Known rows, with every step that occurs
latun, vuro, sibon, gepaf: [ -1   1  -1   0 -18  19  20  -4  -9  24 -14   5   2  -8   5  -1   4 -20
  -9  14  -6  17]
lelop, gepaf, fizup: [ -3  -8  -8 -16  -5   1  -5   0 -15   0 -16 -15 -23 -12   3  -2   2  -1
  10   8 -10  15]
vuro, sibon, latun, gepaf: [  1 -14 -11  11 -20  15  16   2  -5  25  -8   5   7  -6 -12 -20  10 -31
   6   5  -3 -11]
gepaf, fizup, mizo, genen: [-22   1  -4  -6   3  10   6  -5 -15  11 -12 -15  -4  -3  12  11  -5  15
  -2   4 -22  14]
latun, gepaf, fizup, genen: [ -5  -6  -2  -7   2   1   9  -1 -14  24  -7 -17  15  -6   0 -13   2  -4
 -14   3  -1  10]
gepaf, fizup, mizo: [-15   3  -5  -9   2   3   3  -4 -19  16 -14 -21   2  -8  -4   6  -4   2
  -2  11 -11  14]
sibon, gepaf, fizup: [-12  -8  -1  -9   2   4  11  -4 -17   9 -14 -13   9  -4  12  -4   1  -2
  -7  -4  -4  10]
vuro, sibon, latun, lelop: [-13   2 -25  16 -19  22  14  -7  -7  23 -16   9   2 -12 -16 -19  17 -15
   5   5  -2 -20]
vuro, sibon, gepaf: [ -7  -9  -3   4 -20  18  18  -1 -10  15 -13   3   4 -11   8   1   6 -12
  -5   6  -3  -2]
fizup, genen: [-11   0  -3  -9  -4  22   5  -3 -15  15  -6 -13   2 -14  -1  -6   1  -2
 -15   4   5   9]
mizo, lelop, fizup, genen, lorop: [-24 -10   3   0  -4  -9  -8   1   2   2 -12  -2  -4  -4   1  -7 -10   3
 -22   8   1  15]
sibon, gepaf, fizup, genen, lorop: [-18  -3   8 -12  -3  -2  15   1 -15  11 -14 -16  17   6  25 -13  -8   8
 -25  -7   8  20]
latun, lelop: [-16   6 -24   5   0  29   4 -14 -15  19 -19  10   7 -25 -14 -16  14  -1
  -7   4  -4  -8]
genen, fizup: [ -8  -7  -4 -13  -7  28  -4  -7 -21  12  -2  -2  -2 -21  -7   2  11  -8
  -3  -2   3  12]
lelop, gepaf: [  0 -11  -7 -11 -10  20  -5   1 -13   0 -12  -4 -24 -20   0  -4   5 -13
   5   9 -10  10]
vuro, sibon: [ -5  -4 -11   1 -20  17  10  -2 -10  17 -14   5  -5 -18 -11  -3   5  -7
   4  12  -2   0]
lelop, gepaf, fizup, genen, lorop: [ -9  -4   1 -18 -10  -5  -1   4 -14   1 -17 -18 -16  -2  15 -12  -8   9
  -8   5   1  24]
latun, sibon: [  2  -5 -14   7   0  16   7   8 -11  19 -11   4   8 -17 -15  -8  -1  -6
  -5   8  -7  -6]
genen, lorop: [-10  -2  -3  -9  -6  17   5   0 -14  11 -17  11   7 -11  -6 -25  -7  -2
 -10   0   6  19]
genen, fizup, mizo, lelop, gepaf: [-19 -14   6  -9 -11  24 -16  -2 -12   1  -1 -11 -22 -22  12  22   1  -7
  -5   5 -16  12]
mizo, fizup, genen: [-19   0  -2  -4  -1  33  -4  -5 -11   9   1 -12  -8  -6  -2   2  -4 -10
 -17   4   2   9]
vuro, sibon, gepaf, fizup: [-10  -7  -5   0 -16   1  19  -1 -11  15 -17  -7   3  -4  11   2   3  -2
  -1   5  -3   2]

Rows
[-15  -6  -4  -9  -5   8  -1   0 -14  -1 -13 -19 -27  -4  22  13  -2   9
   5   9 -27  16] | lelop, gepaf, fizup, mizo, genen
[ -6  -9  -4  -2   1   3  10   0 -11  22  -4 -18  15   4  -3 -24   4 -21
  -6  -4   1   1] | sibon, latun, gepaf, fizup, genen
[-21  -2  -2   1  -1  32   7  -5 -14  10  -7  -4  -5 -10  12  11  -2   4
  -6   5 -23   9] | fizup, mizo, genen
[ -8  -5  -4 -13  -6   1  -5   1 -17   3 -15 -23 -21 -10   9   9  -1  -3
   5  15 -17  16] | lelop, gepaf, fizup, mizo
[-17  -9  -4  -6  -5  36   1  -8 -15   6   0   5  -9 -13  12   7   9   8
  -1 -10 -12  11] | mizo, genen, fizup
[-24  -8   5  -7  -5  27 -12  -6 -13  10   0  -8  -5 -21   3  19   0  -5
 -11   1 -10  10] | genen, fizup, mizo, lelop
[-22   1   3  -6  -4  28  -2  -2 -11   9  -4  -3  -2   2   3 -11 -12  -5
 -24   0   9  18] | mizo, fizup, genen, lorop
[ -7  -5  -3 -17  -6  -1  -3   2 -14   2 -12 -26 -21  -8  11  -1   0   5
  -2   8  -5  16] | lelop, gepaf, fizup, genen
[-25  -2  -1  -6   5   2  -5  -4  -8  11 -15 -17  -4 -12   0  10 -10   7
  -5   7 -15  11] | gepaf, fizup, mizo, lelop
[ -9  -4   2   2  -1  -7  18  13 -12  18 -15  -9  24   7  19 -13 -13  10
 -26  -2   3   6] | latun, sibon, gepaf, fizup, genen, lorop
[ -8  -6  -3   8   3  -1  15   9 -15  19 -12 -15  18  -2  12   7  -6  -1
 -14   7 -15  -3] | latun, sibon, gepaf, fizup, mizo
[-14   5   3   2 -14  11  24  -5  -9  23 -15  -6  -2   6  25  14  -2   0
 -10  14 -23  21] | latun, vuro, sibon, gepaf, fizup, mizo, genen
[-18 -14  -6   2   1  -3 -12  -3   1   1 -12   2 -12 -14 -12   2   0  -8
  -3  11 -10   6] | mizo, lelop, fizup
[ -1 -11  -6   9   0  16  15   9 -12  17  -9   2  16 -11   5  -5   0 -10
 -13   1  -8  -8] | latun, sibon, gepaf
[-21 -10   5 -13  -6  -5 -10   4   0  -5 -16 -11 -21  -6  17  -7 -16  13
 -12   0  -4  19] | mizo, lelop, gepaf, fizup, genen, lorop
[ -5  -7 -13   6 -20  18  13   0  -7  17 -11   3  -4  -9 -13 -14   7 -21
  10   5   0  -8] | vuro, sibon, latun
[ -8  -8   0  -4  -2  -2  12   3 -10  22  -9 -11  21  10   1 -36  -3 -16
 -12  -7   7  10] | sibon, latun, gepaf, fizup, genen, lorop
[-17   6 -20   0  -3   9  -3  -9 -17  11 -22 -11 -12 -16   2   1  10   4
  -2  14 -18   1] | latun, lelop, gepaf, fizup, mizo
